Known rows, with every step that occurs:
Y-K-C: [  7.9 -24.5  -7.8  18.1  -1.8  16.6  24.4  21.8 -18.9 -21.4  -2.0  11.8
  16.6  13.3  -2.9   5.9 -33.1   0.7  -6.8  23.5  -7.8   7.7  -9.1]
N-X-B-K: [  8.9   2.7  14.9   9.9   1.2  11.1  12.7  39.8 -12.0  -4.9   8.4   8.0
 -28.9  -4.5   3.0  15.9 -13.9 -17.2   1.7  23.3   7.1   6.2 -25.9]
B-K-C-X: [ 18.1 -10.9   7.8  37.5  -1.0 -13.6   9.1  25.3 -19.7  -1.9 -28.5  -5.4
 -23.7  -6.3  -5.3 -15.2  -9.1 -35.2 -22.1  20.6   4.9  -1.4 -22.0]
K-X-B-Y: [ 41.1  10.3  21.9  15.4  19.7 -11.5  27.3  29.3 -20.0  -8.5   9.5 -10.5
  10.7  -6.5   4.2  30.0 -30.4 -13.7 -13.5  39.0 -21.1  12.4 -31.6]
X-C-B-Y-K-N: [-22.7 -15.3 -14.1  -9.5 -33.1  -0.6   9.8  29.9 -64.4  -0.2 -21.6 -25.1
  20.4  16.4 -25.7  38.0 -44.2  43.0   9.0  14.9  25.2  17.2 -10.2]
N-X-C-B: [-16.8 -18.5   8.2 -10.5 -11.7   4.7  14.1  29.3 -22.5   6.9  -8.4 -19.4
 -28.7  18.3   5.2  14.9 -40.7   5.0  21.5  20.0  14.9  17.0   5.3]
Y-K-X-C: [  8.3 -24.2  -1.3  15.4  -7.1   1.0  26.1  26.5  -5.3 -16.5   6.9 -28.8
  10.9  13.2 -17.4  24.7 -41.0  -2.3  -1.1  24.8  14.9   6.7  -2.3]
X-K: [ -2.0 -11.3 -11.1  13.3   7.5  -6.5 -10.4  -8.3 -11.2  14.9  -8.6   4.9
   3.6  20.6   0.1  11.9   5.0   2.6 -11.7   7.5   0.3 -23.3   8.6]
B-N: [ -8.8  13.2   3.4 -19.3  18.4  11.6   2.1  14.0 -18.2   1.0   9.2  18.3
   1.5   1.3  -4.9 -11.8   8.3   2.3  -4.1  -7.8  -0.4  26.0 -10.5]
X-C-B: [-20.4 -10.7   9.6  -8.0   4.2  -2.3   0.7  13.2 -31.7  19.4 -21.7 -22.4
 -11.5  25.6  -9.8   4.6 -26.4   3.3  14.2  -2.2   0.9   8.4  -8.8]
C-B: [-17.6  11.2   2.4 -13.5  10.9 -13.1  12.4   7.4 -18.5   5.2 -10.7  -5.9
   0.4  12.7  -8.7  11.9 -11.1  -0.7   9.5  -1.7 -10.5  15.4  -4.7]
Y-K-X-C-B: [-10.5 -13.2   2.6   0.3   2.8 -13.2  36.3  33.9 -22.7 -11.4  -3.5 -32.7
  13.7  25.0 -27.5  36.1 -54.2   0.2   9.6  22.6   6.7  24.6  -7.7]
N-K: [  7.0  -9.0  -8.2  11.0  -3.6  14.7  16.8  -4.7   4.1   0.0  -5.1 -17.8
 -17.2  10.4  12.5  -9.0   8.1   7.6   4.6  -1.7 -14.1 -11.2   8.0]
Y-K-N-C: [-25.1 -15.6 -11.5   0.2 -39.7  -5.5  20.6  17.4 -20.9  -7.7   5.4  -2.5
  35.0  13.2 -35.6  24.2 -18.1  30.8  17.7  13.7  12.6  10.7  19.3]
C-X-B: [ 25.6  -6.8   2.6   7.6  -2.1  -2.7  11.1  11.8  -3.5  32.0  -4.8   3.2
 -14.5  13.1  -5.0   5.3 -15.8 -21.9  -4.0  32.8  -5.3  22.1   0.4]
C-B-Y-K: [-12.4   7.0  -7.8  -7.2 -17.9 -26.0  28.2  31.9 -35.1 -20.9 -29.7 -21.2
  42.1   2.9 -11.2  47.2 -40.2  30.9   0.9  20.4   0.7  38.6  -8.0]
B-K-X: [  7.4  17.0  12.4  21.9  17.2 -23.7  15.7  22.5  -2.2 -24.9   7.9 -19.7
  -2.9 -17.0 -17.4  12.0   1.6 -27.4 -13.1   1.2   2.4  -9.4 -25.8]
X-K-N-C-B-Y: [-28.6  -2.1   0.2   3.1 -16.0 -37.4   6.5  13.3 -68.2  15.9 -30.4 -17.5
  36.6  23.9 -25.7  39.0 -15.8  34.2   4.3  20.2  -5.9  -6.5   7.3]
K-C-B: [ -5.3  -5.6  13.6   1.3  28.9   1.4  20.5  15.7 -36.3  -2.0 -12.0   6.2
  -4.6  22.0  -1.5  -0.2 -27.0 -11.6  -0.1   9.1 -24.8  10.4 -18.6]
C-B-K-X: [-12.5  27.7  16.8   7.4  28.1 -34.1  27.3  29.7 -18.1 -18.1  -2.5 -25.4
  -1.4  -3.2 -29.2  23.3 -11.3 -25.8  -3.3   1.3  -6.2   6.4 -27.6]
N-K-X: [ 21.5  -2.5   0.1  19.3  11.3   2.5  35.2   1.4  12.0 -15.5  15.1 -26.1
 -14.8   8.9   5.9   0.5  -0.6  -9.3  -0.1  10.1 -19.5 -12.0   5.0]
Y-K-N: [-15.6 -10.7 -30.1  -6.1 -25.5  13.5   4.0   5.4 -14.4  -9.1  18.1  10.8
  14.4   4.0 -23.0  17.7  -7.0  25.0   4.0   3.4  19.3   3.2   9.9]
C-X-B-N: [ 17.4   5.7   6.2 -12.3  16.7  12.6  11.9  23.6 -22.6  32.8   5.4  21.1
 -14.8  16.1  -9.2  -9.8  -5.6 -20.7  -7.7  21.8  -4.5  46.0  -8.4]
Y-K-N-X-C: [-14.0 -39.4 -24.4  -4.6 -49.4  35.3   9.0  27.3 -22.5  -5.8  19.0  -2.2
 -15.9  10.0  -4.9  21.4 -35.1  29.9  17.4  26.0  45.2   4.2  18.2]
Y-K: [ -7.1  -8.1 -15.0   1.3 -17.2   0.6  13.6  13.5  -1.3 -14.0   0.0  -2.1
  21.9   3.5 -11.3  19.5 -16.9  14.2   0.7   8.5   9.0  15.8   7.2]
Y-K-C-B-N: [-20.3   2.6   0.8 -14.3  31.7  16.9  35.0  41.1 -53.1 -16.7  -3.1  21.8
  21.6  25.3 -15.8   5.0 -35.5   5.1  -1.3  13.7 -16.1  46.5 -22.0]

Rows:
[ 21.4 -11.1  -2.4   6.5 -27.7   8.7  35.2  50.3 -19.6 -20.0   1.5   3.2
  14.0  -2.5  15.0  47.0 -52.0  22.1   2.3  57.1   6.4  35.2  -8.2]
N-X-B-Y-K
[-19.2  10.1  21.1 -12.3   6.1  -6.3  17.3  28.2 -24.9   1.8  -6.0   6.4
  22.0   6.6 -19.9 -10.1  -2.2   5.8   9.5   1.2  -6.2  32.2   0.9]
B-N-C
[ 40.9 -20.7  11.0  24.4  14.7  11.5  18.8  19.6 -20.5  25.7  -8.3  16.3
 -24.5  22.9   3.4  -9.4 -29.5 -38.5 -13.3  43.8 -21.5  11.7 -13.7]
K-C-X-B
[ -7.2   4.6  15.0  -4.0 -14.7 -21.4  23.2  28.7 -17.6  16.3 -19.3  -2.0
   9.9   6.5 -20.7  -9.9  -7.2  -5.8   2.8  20.0   6.5  46.6  17.9]
B-N-C-X
[ -8.6 -11.6  -1.9   6.8 -43.2 -23.9  12.3   6.3 -15.3  20.9 -10.9  -7.3
   2.7   6.2 -28.4   3.0  -3.7   2.0  11.0  21.1  15.2   7.2  30.1]
K-N-C-X
[ 18.5 -29.1 -12.7  24.4 -19.3   1.0  28.9  21.7  -9.0  -8.8 -17.4   3.4
   2.5  12.5  -4.3   5.9 -36.6 -11.2 -14.4  40.1   4.9  22.0   7.9]
Y-K-C-X
[ -0.1 -20.4  -1.0  24.7 -26.2 -40.3  10.7   5.3  -9.8  31.6 -36.5 -18.5
   8.5  25.2 -15.0  15.6 -10.7  -8.3  -5.0  35.8   3.4  -0.8  34.5]
N-C-X-K
[ 14.8  -7.6  14.8  17.5   3.5 -15.2  39.2  25.1 -35.0  -4.8 -25.9 -63.7
 -10.0  18.5   5.8  19.6 -36.6   8.1   4.9  19.1 -15.3   0.5 -14.8]
N-K-X-C-B-Y
[ 22.0 -24.1   2.9  27.8  13.7  28.3  24.5   2.6 -13.8  -6.3  -6.0  -3.9
 -25.0  21.8  21.2 -23.8  -7.2  -2.9  -4.3   9.1 -30.5 -21.3  -7.0]
N-K-C
[ 32.7 -29.9  -4.6  36.1  -4.8  11.4  32.2   3.6  -6.7   9.1 -21.0 -10.6
 -36.2  20.0  19.5 -25.9 -11.8 -19.4  -9.7  28.4 -15.6  -6.0   9.3]
N-K-C-X
[-27.2   4.1  -5.7 -22.3  22.2   2.5  11.3  27.4 -38.6   8.0   4.7  21.3
 -12.1  26.9   1.2  18.5  -8.0   8.8   0.4  19.1   2.8  26.1  11.4]
C-B-N-X-K
[ 19.9 -12.2   9.1  22.9 -45.1 -34.6  45.3  48.9 -29.5   6.7 -38.9 -25.2
  42.5   9.1 -17.5  43.2 -54.8   9.7   0.3  61.7  -1.2  52.4   7.5]
N-C-X-B-Y-K
[ 18.1  -8.5   8.8  -0.3   2.7  20.8  18.3  25.9  -2.4   7.2  21.8  18.2
 -24.4   9.0  14.0  14.9 -24.7  -6.2   9.5  32.7  -5.5  13.2  -2.4]
N-X-B
[  7.6  -4.0  -9.8  10.4  -2.9 -11.1  33.7  19.0  10.0 -29.4  18.1  -8.6
  23.9   2.3 -17.3  30.4 -27.5  -1.9  -4.9  23.3   2.3  17.1   3.1]
Y-K-X
[ 21.8 -12.1  23.0  28.3  21.3  23.8  22.0  46.9 -32.5 -11.1   8.9  18.7
 -33.3   4.7  12.3   2.2 -29.2 -31.0  -5.8  36.8 -12.5  -2.1 -40.2]
N-X-B-K-C
[ 22.2 -25.1   6.2  26.4   4.3  14.2  25.8   7.8  -0.6   0.0   1.8 -42.5
 -26.6  21.2   6.2  -5.9 -16.0  -6.6   4.5  11.2  -5.9 -18.9  -2.2]
N-K-X-C
[ 19.3 -17.8   4.6  22.2 -20.6 -13.7  29.0  37.7 -21.6 -25.8 -11.9 -41.4
  25.7  -1.1  -9.7  38.9 -52.3  14.1  -9.6  38.0  15.5  14.9 -13.4]
B-Y-K-X-C
[ -4.9 -10.7 -15.3  -9.1 -24.2  21.4   3.8   7.2  -5.0  -3.2  32.8  20.2
 -28.3  -4.8   4.7   5.3  -0.5  12.4  13.3  13.3  22.9  -5.3  16.4]
K-N-X
[ -0.7 -21.7  -8.8   7.1 -42.3  -8.8  33.1  29.3 -25.9  24.9  -0.6   1.1
  18.7  24.9 -39.1  28.3 -34.7   7.9  13.5  44.8   7.4  31.2  21.4]
Y-K-N-C-X-B
[-28.7   6.7  10.2  12.1 -19.9 -17.9   1.6  19.0 -31.7  -3.8  -8.4 -12.8
   9.3  -5.5 -35.0   4.2   9.6   6.4   9.2  -8.0  13.7 -14.5  -7.5]
B-K-N-C
[ -5.9  20.7   8.4 -11.4  41.1   1.6  50.2  21.4 -21.7  -8.4  12.1 -10.4
 -12.2  20.6  -9.5  -1.0  -3.0  -3.8   4.6  -0.8 -25.7  27.1  -7.7]
C-B-N-K-X
[-10.3 -15.0  -3.2   3.6  10.4   5.3  34.0  29.4 -34.6 -18.8 -12.4   4.5
  16.8  27.0 -12.4  19.2 -44.2   2.9   0.1  21.9 -17.3  23.5 -11.4]
Y-K-C-B
[-34.3  12.1  -6.6 -10.7 -12.0  -2.8   8.2  28.3 -33.9  -9.8   8.8   3.8
 -27.9  -6.0 -17.8  19.4  -2.0   7.2  13.9  -0.3  23.4   1.2  -6.0]
C-B-K-N-X
[-17.7   0.7   6.4 -17.0  22.2   1.6  37.4  48.3 -41.4  -9.0   6.9 -17.6
  15.3  28.1 -31.6  23.0 -45.3   3.6   4.5  14.7   5.8  48.4 -15.8]
Y-K-X-C-B-N
[ 23.5  -3.7   1.4  11.2  15.1   4.2  39.4  29.6   0.3 -14.0  27.1   0.1
  19.0  16.7 -17.7  37.0 -37.5 -10.0  -5.3  38.9 -14.1  22.4 -14.7]
Y-K-X-B
[-18.5  -7.2  -1.8 -16.2  15.0  26.4  49.3  56.3 -45.1 -27.0   9.6  27.2
   1.8  20.0  -1.1  14.0 -47.7   7.2   5.8  34.7  -4.8  55.4  -5.6]
Y-K-C-B-N-X
[ 20.7  -4.3  -1.3   9.1 -11.4   1.0  21.0  35.2 -29.1  -9.8  -9.9  -5.4
  35.0   3.2  -2.5  40.5 -38.7  17.8  -6.7  37.1  -6.6  31.1 -20.9]
X-B-Y-K
[ 13.0   3.7   6.0  -8.0  34.2  39.5  22.8  16.4 -25.7  19.1  13.2  12.1
 -18.9  27.7   4.1 -17.3   7.9   0.2   2.7   4.0 -29.8  20.2 -15.4]
X-B-N-K
[-14.7 -19.4 -19.3   7.0 -59.8 -21.6  28.2  19.2 -16.0   6.3 -11.0  -8.6
  25.0  10.8 -36.2  23.2 -22.6  17.2  11.6  30.7  23.9  25.3  36.8]
Y-K-N-C-X
[-13.1   8.5  15.6 -17.9  47.7  16.2  20.8  29.7 -54.8   0.0  -2.4  23.9
  -1.8  23.5  -7.7 -16.0 -17.4  -8.0  -3.4   4.2 -24.3  30.9 -27.3]
K-C-B-N
[ 14.2 -17.3  13.7  14.5   6.4   0.0  11.1  13.2  -4.5  -0.8   6.4 -27.3
 -12.4   9.3  -5.9   5.0 -25.3 -16.8  -1.4  14.7   4.9  -6.4  -9.7]
K-X-C
[-12.8 -18.4 -32.3  -6.5 -42.8  21.8  19.6  20.4  -5.8 -18.7  30.7  17.4
  -4.8  -0.4  -3.7  25.9 -19.0  29.7  13.1  25.5  33.2  11.9  21.5]
Y-K-N-X
[  7.8  -0.1  17.7   7.9  13.8  -9.9  23.9  27.4 -52.1 -11.5 -30.0  -5.4
  11.5   6.0   9.0  12.1 -38.4   2.5  -8.5  20.2 -24.1  12.7 -29.2]
K-C-B-Y
[-24.5 -19.5  -5.8 -18.2 -21.3  18.0   4.6  20.3 -38.6  14.5  10.0  -3.3
 -37.0  18.4  -5.2  11.6 -29.1  16.1  26.4  14.1  28.0   1.8  10.4]
K-N-X-C-B
[ 22.4 -12.2 -22.1   8.8 -40.3  -0.7  18.5  29.1 -36.4  12.1  -4.7   1.1
  14.2   4.7 -15.6  37.2 -30.1  18.3  -7.3  46.4  17.1  30.3  -1.4]
C-X-B-Y-K-N
[  6.4  -4.6  20.5  25.7   9.3 -12.7   6.1  28.1 -13.5 -11.4  -6.0 -37.8
 -12.8  -4.4 -17.7   5.2 -13.9 -24.7  -9.8   5.4  15.5 -15.1 -30.8]
B-K-X-C
[  1.4 -28.4   4.5   2.6 -24.4  19.9   2.0  18.9  -6.8   2.8   2.8 -13.5
 -30.8   5.6  17.5   2.1 -27.8   3.7  13.3  23.3  25.5  -0.5   7.2]
N-X-C
[  3.6  -3.1  -9.6   9.7 -29.7 -13.2  17.0  26.5 -16.5 -25.5 -20.2 -16.6
  35.8  -9.2  -1.0  32.3 -26.1  28.1  -7.4  21.4  11.4  23.4  -7.3]
B-Y-K
[ 29.2 -23.3  -8.0  31.2 -32.5 -14.5  31.1  33.9 -26.8 -16.2 -35.0  -8.3
  20.0  -4.6   6.5  20.2 -45.2   1.5 -23.3  52.0   4.8  29.2  -3.1]
B-Y-K-C-X
